Each row comes from the steps of one walk. Every step used is in the known rows, and no mark comes twice. Write the walk behind each row, first mark first.
Known rows:
namu muki: -.06	-.43	-.16	.23	-.08	-.02	.08	.09	-.08	.05	-.25	.15	.04	-.21	.24	-.02	-.03	-.09	-.24	.12	.18	-.01	.07	.18	.08	.02	-.05	.21	-.21	-.01	-.07	-.22	.17	.04	-.05	.13	-.24	.33	-.20	-.01	-.08
fupi muki pote givum sura vefu fizav: .17	-.33	.19	-.04	-.01	.09	-.07	.14	.15	.19	-.11	.05	.02	-.22	.13	.01	-.15	-.14	-.24	.13	.17	.09	-.06	-.02	-.09	-.13	-.01	.00	-.10	-.06	.12	-.16	-.07	.00	.08	.25	.00	.13	-.14	.16	.15
namu muki pote vefu fizav fupi: .10	-.35	-.15	-.06	-.08	-.13	-.16	.24	-.09	.27	-.29	.02	-.04	-.10	.05	.00	-.15	-.32	-.29	.07	.17	.09	-.07	.36	-.02	.03	.00	.19	-.11	-.09	-.05	.05	.03	-.05	-.23	-.05	-.17	.44	-.28	.12	-.09
sidi givum pote vefu: -.14	-.45	-.11	.19	-.21	.00	-.06	.03	-.09	-.01	.11	.43	-.08	-.08	.25	-.01	-.02	.24	-.27	.01	.02	-.09	.01	.10	.20	.03	.13	.16	-.22	.00	-.09	-.14	.20	.03	-.08	.03	-.16	.23	-.01	-.04	-.11
vefu fizav fupi muki: .05	-.30	-.06	.01	-.26	-.07	-.12	.13	.03	.12	-.07	.06	.18	-.13	.07	-.04	.12	-.19	-.27	.26	.34	-.01	-.23	.17	-.08	-.14	-.07	.12	-.02	-.07	.22	-.05	-.04	-.11	-.13	-.06	-.25	.41	-.27	.24	-.04
fizav fupi muki: .04	-.49	-.04	.20	-.31	-.08	-.01	-.04	.03	.04	-.07	.14	.18	-.26	.08	-.08	.12	-.05	-.27	.20	.27	-.09	-.21	-.01	-.03	-.06	-.07	.13	.03	.03	.27	.01	.04	-.08	-.12	-.01	-.31	.34	-.24	.26	-.07
pote vefu fizav fupi: -.03	-.24	-.12	.10	-.23	-.05	-.17	.13	-.09	.20	-.06	.11	-.02	-.14	.04	.08	.07	-.16	-.35	.13	.25	.01	-.11	.26	-.01	-.16	.04	.18	-.07	-.15	.10	.06	.05	.02	-.17	-.12	-.23	.38	-.24	.15	-.07
givum pote vefu fizav fupi muki: .11	-.35	-.14	-.01	-.37	-.11	-.15	.16	.00	.28	.13	.18	.07	-.04	.08	.00	.13	-.10	-.34	.21	.40	-.06	-.24	.13	.16	-.11	.06	.18	-.12	-.05	.10	.06	-.01	.01	-.18	-.17	-.24	.35	-.16	.13	-.06
namu muki pote givum sura vefu fizav: .10	-.30	.11	-.08	.09	.10	.01	.24	.03	.18	-.21	-.09	-.08	-.20	.25	.01	-.25	-.24	-.26	.10	.17	.13	.05	.16	-.07	-.03	.05	.05	-.25	-.12	-.11	-.23	-.02	.03	.05	.25	.09	.20	-.12	-.04	.11
sura givum pote vefu fizav fupi: .03	-.27	.03	.04	-.18	-.04	-.17	.13	.01	.25	.08	.18	-.01	-.14	.16	.01	.03	-.08	-.39	.05	.28	-.04	-.23	.13	.04	-.13	.01	.23	-.22	-.07	.01	.08	-.06	.02	-.38	-.14	-.27	.24	.06	.07	.07
pote givum sura: .03	-.27	-.02	.29	-.18	.18	.15	-.04	-.04	-.02	.01	.09	-.05	-.25	.10	-.10	.06	.03	-.33	.10	.18	.05	-.05	.09	.13	-.15	.03	.15	-.12	-.19	.09	-.15	.11	.04	.08	.21	-.02	.10	-.18	.01	-.04
fupi muki pote givum: .22	-.53	.08	.12	-.11	.04	.04	.11	.06	.14	-.06	.15	-.01	-.29	.07	-.09	-.06	.01	-.23	.05	.15	.00	-.09	-.09	.02	-.01	-.15	.09	.06	.08	.12	-.12	.00	-.04	-.04	.35	-.06	.16	-.17	.20	-.10
namu muki pote givum sura: .20	-.36	-.07	.12	-.01	.11	.15	.10	-.02	.10	-.22	-.04	-.09	-.26	.17	-.12	-.17	-.12	-.23	.04	.19	.10	.04	.16	.14	.01	.01	.11	-.15	-.10	-.03	-.21	.13	.02	.00	.25	.04	.22	-.19	-.03	.00
vefu fizav fupi muki pote: .12	-.39	.01	-.09	-.19	-.07	-.18	.22	.08	.20	-.19	-.03	.08	-.16	.02	-.06	-.03	-.25	-.22	.18	.26	-.04	-.22	.15	-.14	-.02	-.13	.07	.02	-.02	.25	.04	-.10	-.09	-.15	.02	-.21	.35	-.31	.33	-.03
vefu fizav: -.12	-.24	-.03	.05	-.12	.05	-.03	.18	-.04	.08	-.09	.12	-.01	-.14	.20	.01	-.06	-.15	-.23	.15	.16	-.01	-.06	.17	-.05	-.12	-.12	.18	-.12	-.21	.05	-.14	.07	-.02	-.07	.13	-.18	.26	-.20	.12	.02
pote givum sura namu muki: .03	-.37	-.06	.35	-.03	.07	.21	-.09	-.06	.14	-.09	.07	.11	-.33	.31	.06	-.14	-.07	-.39	.08	.11	.07	.01	.05	.10	-.13	-.01	.15	-.27	-.05	-.05	-.22	.12	-.02	-.02	.20	.05	.28	-.10	-.09	-.02
namu sura givum pote vefu: -.02	-.32	-.19	.23	-.10	-.01	-.09	-.02	-.10	.18	-.07	.28	.02	-.16	.15	.07	.02	.08	-.43	-.05	.17	-.01	.00	-.03	.26	-.05	.05	.19	-.27	-.01	-.03	-.05	.04	.07	-.20	.00	-.30	.08	.08	.00	.07
fupi muki pote givum sura namu: .19	-.48	.13	.25	-.01	.06	.03	-.05	.04	.18	-.09	.13	.11	-.34	.19	.03	-.15	-.07	-.33	.07	.03	.05	-.13	-.20	-.03	-.10	-.17	.05	-.02	.08	.13	-.04	-.04	-.08	.03	.32	.02	.18	-.12	.16	.06
vefu pote givum: .04	-.41	-.04	.23	-.11	.19	.17	.14	.10	.01	.00	.12	.01	-.15	.19	.09	.03	.06	-.33	.11	.15	.06	.07	.12	.12	-.10	-.02	.16	-.11	-.11	.07	-.16	-.01	.07	-.01	.22	-.07	.25	-.13	.00	-.01
muki pote vefu: .02	-.42	-.07	.11	-.06	-.02	-.11	.06	-.03	.13	-.29	.27	-.15	-.16	.09	.03	-.15	-.01	-.30	-.07	-.08	.04	.00	.09	.03	.08	-.08	.20	-.04	-.06	.05	.04	.11	.07	-.17	.14	-.25	.25	-.22	.17	-.04
fizav fupi muki pote givum: .20	-.56	.11	.11	-.25	.02	-.05	.10	.05	.18	-.05	.02	.09	-.32	.01	-.11	.01	.00	-.26	.10	.21	-.05	-.17	-.01	-.02	-.02	-.13	.10	.20	.08	.23	.02	-.07	-.12	-.11	.16	-.06	.24	-.21	.26	-.11
muki pote givum sura: .08	-.34	.07	.14	-.05	.15	.06	.04	.02	.03	-.12	.01	-.12	-.25	.08	-.09	-.11	.00	-.30	.02	.09	.01	-.03	.05	.06	-.06	-.02	.11	-.03	-.15	.12	-.06	.06	.01	.06	.28	.02	.10	-.19	.06	.06

Which walk is each row?
.14	-.31	-.03	.06	-.28	-.09	-.22	.14	.05	.29	.09	.28	.08	-.12	.15	-.01	.04	-.12	-.35	.15	.32	-.07	-.26	.02	.08	-.13	-.04	.17	-.13	.03	.09	.06	-.10	-.02	-.36	-.17	-.33	.24	.02	.15	.02 | sura givum pote vefu fizav fupi muki
.12	-.49	.26	.11	-.20	.06	-.11	-.08	.14	.11	-.08	.06	.11	-.29	.07	-.08	-.04	.04	-.37	.10	.18	.04	-.14	-.11	-.04	-.06	-.01	.04	.06	.05	.22	-.02	-.11	.00	.00	.07	-.05	.18	-.18	.24	.09 | fizav fupi muki pote givum sura vefu
.06	-.42	-.05	.19	-.12	.00	-.07	.02	.01	.16	.00	.37	-.07	-.12	.28	-.05	.00	.13	-.41	-.02	.08	-.04	-.11	-.01	.19	-.05	-.04	.22	-.25	.01	-.02	.00	.07	.13	-.31	.03	-.31	.15	.06	.01	.01 | sura givum pote vefu
.03	-.52	.09	.15	-.07	.15	.04	.11	-.01	.13	-.12	.08	-.13	-.30	.15	-.03	-.15	.07	-.22	-.04	.03	-.02	.01	.02	-.01	-.04	-.15	.13	.00	-.07	.06	-.10	.03	-.01	-.06	.30	.00	.14	-.17	.08	-.05 | muki pote givum
-.01	-.41	.24	.14	.03	.18	.04	.00	.09	.09	-.18	.05	-.05	-.29	.19	.00	-.13	.05	-.32	.01	.00	.03	.04	-.08	-.03	-.06	.00	.07	-.04	-.09	.09	-.11	-.01	.06	.07	.25	-.01	.09	-.12	.03	.17 | muki pote givum sura vefu
-.04	-.33	.07	.36	-.10	.15	.13	-.11	-.02	.12	.03	.14	.08	-.33	.24	.06	-.06	.03	-.43	.04	.07	.07	-.01	-.10	.04	-.18	-.05	.14	-.15	-.12	.14	-.09	.05	-.01	.03	.21	-.02	.16	-.08	-.01	.06 | pote givum sura namu
.20	-.51	-.04	.12	-.20	-.16	-.21	.04	.03	.18	-.19	.20	.03	-.17	-.06	-.11	.04	-.05	-.34	.04	.15	.01	-.19	.03	.02	.07	-.07	.13	.09	.09	.17	.12	.01	-.04	-.16	-.04	-.31	.37	-.28	.32	-.10 | fizav fupi muki pote vefu
-.12	-.28	-.01	.36	-.04	.05	.02	-.15	-.09	.02	-.19	.21	.11	-.25	.26	.04	-.06	-.11	-.37	.12	.01	.07	-.06	-.04	.03	-.10	-.10	.15	-.19	-.12	.13	-.03	.07	-.01	.03	.14	-.20	.23	-.12	.06	.13 | givum sura namu
-.10	-.22	.15	.10	-.18	.16	-.05	.04	.06	.14	.05	-.08	.06	-.27	.16	.08	.02	-.08	-.39	.18	.25	.07	-.08	.12	-.07	-.27	.07	.07	-.14	-.16	.12	-.15	-.06	-.01	.03	-.04	-.05	.18	-.13	.05	.14 | pote givum sura vefu fizav fupi
.04	-.21	-.12	.02	.16	-.10	-.07	.13	-.02	.28	-.31	.11	-.04	-.13	.24	.14	-.29	-.43	-.32	.03	.03	.16	-.01	.18	-.01	.02	-.04	.14	-.29	-.10	-.08	-.01	.04	.02	-.13	.14	-.09	.37	-.18	.03	.05 | givum sura namu muki pote vefu fizav
.05	-.43	.13	.10	.05	.11	.10	.08	.03	.14	-.27	.02	-.07	-.26	.24	-.03	-.24	-.05	-.31	.01	.11	.08	.10	.05	.05	.01	.06	.10	-.17	-.03	-.10	-.19	.05	.05	.03	.23	.06	.17	-.13	.00	.11 | namu muki pote givum sura vefu
-.13	-.27	.07	.18	.01	.18	.02	-.05	.16	-.11	-.23	.13	.07	-.06	.28	.12	.02	-.01	-.42	.18	.02	.13	.05	.03	.02	-.07	.07	.10	-.29	-.13	.08	-.10	.01	.17	.07	.02	-.23	.23	-.11	.01	.28 | givum sura vefu pote
.03	-.50	-.07	.12	.01	.00	.00	.15	-.02	.09	-.37	.05	-.02	-.20	.24	-.07	-.15	-.18	-.20	.07	.06	-.02	.05	.16	.06	.14	-.12	.15	-.13	-.02	-.07	-.13	.15	-.05	-.10	.20	-.17	.31	-.22	.06	.01 | namu muki pote
.05	-.31	-.06	-.05	-.14	-.07	-.21	.23	-.01	.22	-.18	.06	-.05	-.12	.00	.02	-.06	-.21	-.32	.03	.13	.04	-.11	.24	-.05	-.06	-.05	.16	.00	-.17	.11	.12	-.03	.01	-.19	-.06	-.18	.39	-.26	.21	-.04 | muki pote vefu fizav fupi
.05	-.41	-.15	.23	.07	-.12	-.05	-.03	-.07	.20	-.38	.18	.01	-.18	.26	.07	-.23	-.20	-.40	-.02	-.06	.09	.02	.06	.07	.05	-.01	.16	-.24	-.02	-.06	.01	.15	.04	-.15	.16	-.19	.32	-.13	.03	.04 | givum sura namu muki pote vefu
.10	-.46	.27	-.08	-.16	-.01	-.17	.17	.13	.26	-.05	.01	.07	-.31	.12	.03	-.09	-.10	-.26	.11	.23	-.01	-.10	.00	-.18	-.10	-.09	.02	.07	.05	.13	-.05	-.18	-.10	-.06	.10	-.04	.27	-.14	.21	.04 | sura vefu fizav fupi muki pote givum
.14	-.51	.00	.07	-.07	-.08	-.07	.08	.07	.08	-.23	.20	.03	-.19	.08	-.07	-.09	-.06	-.19	.10	.09	-.06	-.06	-.07	-.04	.06	-.18	.08	.03	.07	.15	-.06	.05	-.02	-.05	.23	-.23	.25	-.21	.26	-.03 | fupi muki pote
-.10	-.23	-.05	.31	-.06	-.01	-.04	-.07	-.10	.03	-.25	.11	.09	-.28	.16	.01	.00	-.04	-.38	.02	.09	-.03	-.07	.00	.08	-.07	-.15	.13	-.15	-.06	.13	-.21	.00	-.02	-.17	.13	-.34	.10	.01	.14	.06 | namu sura givum
.16	-.31	-.10	-.07	-.03	-.12	-.18	.21	.02	.21	-.19	.25	-.05	-.09	.01	-.06	-.15	-.21	-.27	.06	.13	.05	-.11	.11	-.06	.05	-.11	.13	-.06	-.03	.10	-.02	-.02	-.01	-.10	.16	-.20	.30	-.25	.29	-.06 | fupi muki pote vefu fizav
.04	-.29	.15	-.06	-.09	.00	-.25	.09	.14	.14	-.23	.03	.10	-.16	.06	-.02	-.05	-.29	-.34	.23	.23	-.01	-.17	.03	-.20	-.05	-.05	-.01	-.11	-.08	.21	.02	-.11	-.03	-.03	-.02	-.20	.28	-.21	.29	.21 | givum sura vefu fizav fupi muki pote
.01	-.28	-.09	-.03	.01	-.06	-.15	.24	.02	.20	-.20	.16	-.14	-.11	.12	.07	-.19	-.16	-.28	-.02	.05	.05	-.04	.18	-.07	-.01	-.09	.18	-.08	-.15	.02	.01	.03	.04	-.13	.14	-.17	.28	-.23	.18	.00 | muki pote vefu fizav
-.09	-.32	.21	.28	-.13	.15	.07	-.08	.06	.01	-.05	.15	.02	-.30	.18	.03	-.04	.12	-.36	.08	.10	.08	.05	-.05	.02	-.18	.03	.10	-.17	-.10	.04	-.19	.05	.10	.13	.18	-.05	.06	-.07	.02	.09 | pote givum sura vefu
-.07	-.16	.16	.07	-.03	.17	.04	.10	.06	.12	-.01	.04	-.04	-.24	.23	.10	-.02	-.06	-.33	.11	.20	.08	.02	.09	.01	-.23	.04	.11	-.21	-.20	.03	-.24	-.05	.06	.10	.14	.04	.10	-.09	.03	.13 | pote givum sura vefu fizav
.04	-.32	-.10	.01	-.39	-.18	-.19	.12	-.06	.13	.18	.29	.07	-.05	.11	-.03	.06	.00	-.25	.19	.28	-.09	-.19	.16	.08	-.06	.14	.07	-.14	.01	.05	-.04	.08	-.12	-.13	-.10	-.15	.37	-.09	.12	-.12 | sidi givum pote vefu fizav fupi muki
.27	-.41	.05	.15	-.10	.06	.01	.02	.05	.07	-.09	.09	-.02	-.25	.00	-.15	-.06	-.07	-.28	.08	.21	.05	-.12	-.07	.06	-.03	-.03	.05	.00	.05	.21	-.05	.04	.02	.05	.28	-.03	.11	-.20	.20	.03 | fupi muki pote givum sura
.05	-.24	.16	.09	-.23	.03	-.08	.02	.10	.15	.08	.02	.19	-.23	.09	.01	.08	-.12	-.37	.20	.38	.04	-.15	-.02	-.09	-.20	.06	.03	-.10	-.04	.22	-.09	-.13	-.02	.06	.00	-.05	.21	-.16	.22	.09 | pote givum sura vefu fizav fupi muki
-.01	-.34	.05	-.09	-.13	-.04	-.31	.15	.01	.23	-.30	-.09	.18	-.23	.02	.06	-.04	-.20	-.30	.19	.27	.00	-.11	.04	-.11	.02	-.11	-.04	-.03	.02	.14	-.05	-.18	-.14	-.03	.01	-.30	.30	-.21	.38	.16 | namu sura vefu fizav fupi muki pote
.02	-.23	-.02	.07	-.07	.00	-.09	.16	.01	.21	.03	.30	-.04	-.08	.29	.04	-.07	-.05	-.35	.02	.19	-.01	-.11	.09	.11	-.12	-.05	.22	-.27	-.07	-.07	-.06	-.01	.09	-.30	.04	-.25	.16	.05	-.03	.05 | sura givum pote vefu fizav
-.07	-.45	.14	.21	-.06	.21	.12	.07	.13	.03	-.04	.20	.05	-.25	.31	.16	.01	.15	-.34	.08	.09	.11	.13	-.01	.02	-.12	.03	.16	-.12	-.02	-.01	-.20	-.10	.12	-.01	.18	-.08	.18	-.02	-.03	.11 | sura vefu pote givum
.07	-.62	.02	.25	.03	.00	.09	.08	-.04	.28	-.19	.09	.04	-.38	.34	.09	-.27	-.06	-.25	.00	-.01	.03	.04	-.03	.01	.01	-.20	.20	-.12	.13	-.08	-.17	.00	-.08	-.10	.35	.03	.29	-.10	-.01	-.04 | sura namu muki pote givum
.02	-.33	.01	.34	-.02	.20	.19	-.04	.07	.03	.01	.13	.17	-.17	.27	.14	-.04	-.01	-.44	.08	.06	.17	-.01	.00	.05	-.18	-.02	.17	-.21	-.11	.07	-.12	-.07	.05	.02	.18	.01	.26	-.04	-.02	.14 | vefu pote givum sura namu
.12	-.26	-.03	.25	-.10	.22	.22	.08	.08	-.08	-.01	.09	.01	-.09	.13	.02	.06	.02	-.39	.11	.16	.09	.01	.14	.16	-.14	.08	.19	-.22	-.20	.11	-.14	.02	.09	.13	.20	-.04	.18	-.15	.00	.10 | vefu pote givum sura
-.12	-.36	-.02	.25	.00	.20	.10	.10	.01	.07	-.12	.01	.12	-.24	.19	.25	.01	.14	-.41	.02	.17	.11	.21	.00	.13	-.07	.09	.14	-.19	-.04	.02	-.26	-.10	.05	.12	.19	-.12	.16	-.02	.01	.15 | namu sura vefu pote givum
.00	-.44	-.01	.20	.07	-.01	.01	-.01	-.06	.12	-.41	.07	.05	-.23	.32	.06	-.23	-.20	-.31	.05	.00	.05	.01	.05	-.01	.03	-.08	.14	-.25	.01	-.04	-.07	.09	-.01	-.02	.23	-.11	.33	-.18	.02	.09 | givum sura namu muki pote
.00	-.27	.26	-.03	-.08	.14	-.12	.12	.09	.22	-.10	-.16	-.03	-.26	.14	.01	-.07	-.15	-.35	.07	.17	.05	-.09	.08	-.12	-.13	.03	.06	-.04	-.17	.14	.00	-.12	-.02	.00	.07	.02	.17	-.13	.11	.19 | muki pote givum sura vefu fizav fupi
.12	-.30	-.13	.02	-.26	-.17	-.19	.06	-.01	.20	-.02	.19	.06	-.13	-.03	-.03	.06	-.18	-.33	.17	.29	.03	-.19	.13	-.07	-.11	.00	.14	-.01	-.07	.17	.03	-.08	-.01	-.16	-.12	-.26	.40	-.24	.31	-.09 | pote vefu fizav fupi muki
